What can hang from each mark:
F: Q
H: A K
X: H
Q: A F K U X
K: H Q
P: H Q
A: Q

Each row was made from one small tree. Brackets hold a mark, then the marks that hang from it, in alphabetical order. Every link used is in the known rows. Write each row's tree.
Known rows:
[X [H [A [Q F K U]]]]: [ 2.69  0.79  0.50 -0.11 -1.05  0.48 -2.37  3.01 -0.41 -2.25 -3.64  0.98
  3.63 -0.01  2.52 -3.37 -1.37  0.67 -0.46  1.61  1.44]
[P H [Q A F K X]]: [ 1.53 -0.84  2.34  1.88 -1.32 -1.95 -1.88  3.34 -1.72 -3.16 -2.61  1.23
  4.18  0.57  2.74 -3.16  0.94  1.15  1.03  5.74  1.95]
[F [Q A K U [X H]]]: [ 1.65  0.18  0.11  2.36 -0.46 -0.22 -3.01  2.91 -1.45 -2.03 -3.23  0.47
  3.83 -0.11  2.13 -3.25  2.79  0.77  0.52  3.80  2.08]
[F [Q A K X]]: [ 0.08 -0.29  0.89  1.10 -0.44 -0.58 -2.95  2.11 -2.09 -2.32 -3.30  1.48
  4.07  0.34  2.67 -3.43  1.50  0.75  0.67  3.76  1.59]
[F [Q X]]: [-1.26 -2.13  1.88 -1.26  0.31 -0.72 -3.10  1.48 -2.59 -2.14 -3.13  1.40
  3.79  1.20  3.29 -3.13  0.10  0.54  0.80 -0.86  1.58]
[H A K]: [-0.44 -3.91  0.64 -2.75 -0.47  1.05 -3.46  2.50 -1.85 -2.97 -1.22  2.96
  3.58  1.39  2.78 -3.40 -3.11  0.76  1.14 -2.85  0.87]
[K [H [A [Q F U X]]]]: [ 2.33  3.35  0.55 -2.14 -0.87 -1.14 -2.93  2.84 -0.67 -3.55 -1.36  0.39
  3.47  0.43  2.80 -3.37 -2.06  1.33 -0.34  1.86  2.69]
[K [H [A [Q F]]]]: [ 1.01  0.90  1.96 -2.86 -0.26 -0.36 -3.32  2.07 -1.46 -2.58 -3.23  0.90
  3.50  1.18  2.74 -3.48 -3.58  0.77 -0.72  1.19  2.00]
[A [Q F U]]: [ 0.88  1.04  0.34 -1.22 -0.60 -2.13 -2.50  2.15 -0.58 -2.20 -4.37  2.03
  3.77  0.83  2.66 -3.28 -1.56  0.51  0.21  1.58  1.87]
[P [Q K X]]: [ 0.57 -1.22  2.16  0.84 -0.76 -0.63 -3.32  2.40 -2.33 -1.71 -2.90  1.92
  4.00  0.78  3.35 -3.14  0.25  1.04  0.93  2.53  0.98]
[H [K [Q A F]]]: [ 0.68  0.48 -0.92 -1.15 -0.59 -2.03 -2.88  2.27 -0.53 -3.60 -1.55  3.46
  3.91  1.09  1.25 -3.34 -1.35  0.54  0.28  3.84  1.01]
[Q A F U X]: [ 2.01  1.10 -0.61  0.22 -1.07 -2.54 -2.73  2.72 -0.55 -3.66 -1.32  1.66
  3.93  0.13  2.37 -2.79  1.40  1.07  0.80  4.48  2.41]
[Q A K U [X H]]: [ 2.75  0.54  0.66  2.78 -0.96 -0.13 -3.09  3.40 -1.35 -2.23 -1.77  0.70
  3.87 -0.11  2.10 -2.96  3.01  1.37  0.56  4.84  2.06]
[F [Q A [K H]]]: [ 0.36  1.21  0.79  0.01  0.37  0.06 -3.91  2.33 -1.92 -1.58 -5.49  1.38
  3.80  1.41  2.29 -3.57 -0.39  0.72  0.04  4.87  1.77]
[K [H A] [Q U]]: [ 0.13  1.94  0.06 -3.78 -0.25  0.60 -4.09  2.51 -0.87 -2.60 -1.67  1.23
  3.41  1.58  2.10 -3.53 -1.97  0.81 -0.67  2.05  2.10]
[Q A F]: [ 0.79 -1.20  0.86 -0.72 -0.36 -1.77 -3.11  1.97 -1.34 -2.70 -3.32  2.23
  3.94  0.90  2.36 -2.87 -0.19  0.55  0.40  3.65  1.77]
[Q F K U [X [H A]]]: [ 3.67  0.93  0.02  0.09 -1.08  0.70 -2.26  3.48 -0.41 -3.52 -1.10  0.95
  3.71 -0.14  2.90 -2.71  0.23  1.37  0.15  1.57  1.38]
[H [A Q]]: [-1.28 -2.93  2.73 -2.33 -0.71  0.36 -3.32  1.52 -2.43 -1.71 -2.69  1.26
  3.63  0.78  2.97 -3.72 -2.24  0.28 -0.04 -1.25  1.73]
[H [A [Q U X]]]: [ 0.03 -0.70  1.37 -1.42 -1.32 -0.43 -2.94  2.30 -1.63 -2.69 -0.85  0.72
  3.61  0.01  2.98 -3.65 -0.67  0.83  0.28 -0.56  2.41]
[K [H A] [Q U X]]: [ 0.76  2.73  0.35 -3.10 -0.55  0.17 -3.73  2.64 -1.02 -3.34  0.21  0.72
  3.47  1.01  2.30 -3.39 -0.76  1.27 -0.58  2.13  2.37]
[X [H [A Q]]]: [-0.37 -3.89  3.56 -1.13 -0.38  1.14 -3.50  1.76 -2.76 -1.23 -2.60  0.23
  3.46  0.60  2.62 -3.48 -1.43  0.27 -0.36 -1.53  1.82]

Which tree is each row?
[ 4.13  5.43 -1.01  0.94 -0.82 -1.61 -2.90  3.74 -0.09 -3.63 -2.31  1.38
  3.89  0.46  2.22 -2.90  0.85  1.84  0.18  7.48  2.22] : [Q A F [K H] U X]
[ 0.67  1.39  1.18 -1.71 -0.34 -1.92 -2.38  1.70 -1.15 -3.35 -1.20  2.11
  3.93  1.00  2.47 -2.84 -0.12  0.91 -0.26  2.45  1.22] : [K [Q F X]]
[ 2.44  5.52 -0.87 -0.91 -0.63 -2.60 -3.25  2.78 -0.14 -3.80 -0.85  1.15
  3.75  0.74  1.47 -3.09  0.76  1.29 -0.52  7.34  2.71] : [K H [Q A F U X]]
[ 3.03 -0.60  1.69  0.01 -0.77  0.98 -2.37  2.90 -1.36 -3.30 -1.09  0.96
  3.76  0.13  3.03 -2.66 -0.15  1.37 -0.05  0.99  0.93] : [Q F K [X [H A]]]
[ 1.79  4.47 -1.16 -1.64 -0.26 -2.12 -3.55  2.62  0.02 -3.04 -2.90  1.71
  3.71  1.26  1.26 -3.24 -0.38  0.82 -0.70  7.07  2.46] : [K H [Q A F U]]
[ 2.79  0.16  0.82  0.21 -0.30 -1.22 -2.53  2.86 -0.89 -2.92 -1.78  0.97
  3.65  0.59  2.70 -2.41  0.95  1.19  0.49  1.15  1.88] : [Q F U [X H]]
[ 3.14  2.75 -1.12  1.36 -1.34 -1.88 -2.28  3.31 -0.10 -3.66 -2.06  2.05
  4.10 -0.10  2.44 -2.89  1.59  1.41  0.63  6.14  1.82] : [Q A F K U X]
[ 0.35  0.37  3.10 -1.97 -0.49  0.20 -3.63  2.16 -2.61 -2.46 -1.02  0.05
  3.48  0.81  2.91 -3.57 -1.85  1.25 -0.31  0.37  2.45] : [K [H [A [Q X]]]]
[ 1.00 -1.85 -0.68  1.36 -0.29 -0.77 -3.36  3.02 -1.49 -2.82 -1.54  1.19
  3.57  0.29  1.77 -3.40  1.16  0.66  1.34  0.63  2.11] : [F [Q A U [X [H K]]]]
[ 0.64  1.32 -1.41 -0.14 -1.15 -1.80 -3.15  2.91 -0.65 -3.70  0.50  2.61
  3.81  0.44  1.33 -3.55  0.86  1.03  0.81  3.56  1.87] : [H [K [Q A U X]]]
[ 0.26 -0.66 -0.59 -3.53 -0.59 -0.25 -2.72  2.22 -0.50 -3.99 -0.75  3.43
  3.69  1.24  2.08 -3.42 -3.57  0.51  0.06 -0.51  0.53] : [H A [K [Q F]]]
[ 2.43  1.85 -0.18  0.65 -0.79 -2.09 -2.81  2.58 -0.46 -3.27 -0.48  0.83
  3.81  0.00  1.33 -2.86  2.40  0.78 -0.41  5.60  2.26] : [K [Q A F U [X H]]]
[ 3.07  3.52 -0.93 -2.20 -0.56  0.55 -3.06  3.52  0.12 -3.26 -3.43  1.82
  3.61  1.14  2.84 -3.10 -2.54  1.40 -0.16  3.18  1.53] : [Q F [K [H A]] U]
[ 1.74  0.72 -0.85 -1.60 -1.54 -1.33 -2.20  3.13 -0.27 -4.32 -0.12  2.14
  3.61  0.00  2.64 -3.56 -2.66  1.12  0.80 -1.04  1.73] : [H [A [Q F U X]] K]
[ 3.91  1.96  0.21  1.34 -0.60 -0.50 -2.17  3.38 -0.45 -2.89 -2.58  1.32
  3.83  0.33  2.72 -2.47  1.17  1.53  0.41  2.95  1.29] : [Q F K U [X H]]
[-0.57  0.58  1.67 -3.91  0.10  0.90 -4.12  1.90 -1.83 -2.35 -1.63  1.30
  3.49  1.86  2.27 -3.47 -2.34  0.74 -0.93  1.49  1.67] : [K [H A] Q]
[ 3.06 -1.15 -0.72 -0.94 -0.92  0.08 -2.55  3.58 -0.41 -4.33  0.57  1.71
  3.48  0.27  2.50 -2.80 -1.35  1.25  0.89 -1.65  1.45] : [Q F U [X [H A K]]]
[ 0.32  2.50  2.07 -1.96  0.24 -0.66 -3.66  2.01 -2.07 -2.45 -1.20  1.11
  3.67  1.75  2.28 -3.10 -0.20  1.39 -0.46  3.02  1.84] : [K H [Q X]]
[ 0.28 -2.55  1.92 -1.06 -0.66  0.79 -3.42  2.36 -1.73 -1.45 -2.58  0.22
  3.39  0.37  2.48 -3.57 -1.07  0.32 -0.16 -1.02  2.25] : [X [H [A [Q U]]]]
[-1.59 -3.06  1.85 -3.28 -0.60  0.99 -2.27  2.86 -1.80 -3.42 -0.60  2.33
  3.61  1.94  2.11 -3.78 -2.88  0.65  0.64 -1.95  1.24] : [P [H A [K Q]]]
[-0.50  0.52 -0.32 -1.06 -0.73 -1.41 -3.58  2.04 -0.91 -2.17 -2.33  2.05
  3.85  0.89  1.53 -3.46  0.98  0.29 -0.07  4.88  2.13] : [K [Q A U]]
[ 1.21 -0.09  1.34  1.45 -0.95 -0.58 -3.01  2.56 -2.03 -2.55 -1.90  1.73
  4.09  0.29  2.58 -3.10  1.82  1.35  0.68  4.76  1.57] : [Q A K X]
[ 0.27  0.24 -1.03 -2.54 -1.20 -0.02 -2.96  2.92 -0.66 -4.13  1.39  2.53
  3.58  0.66  2.12 -3.60 -1.40  1.03  0.61 -0.72  1.35] : [H A [K [Q U X]]]
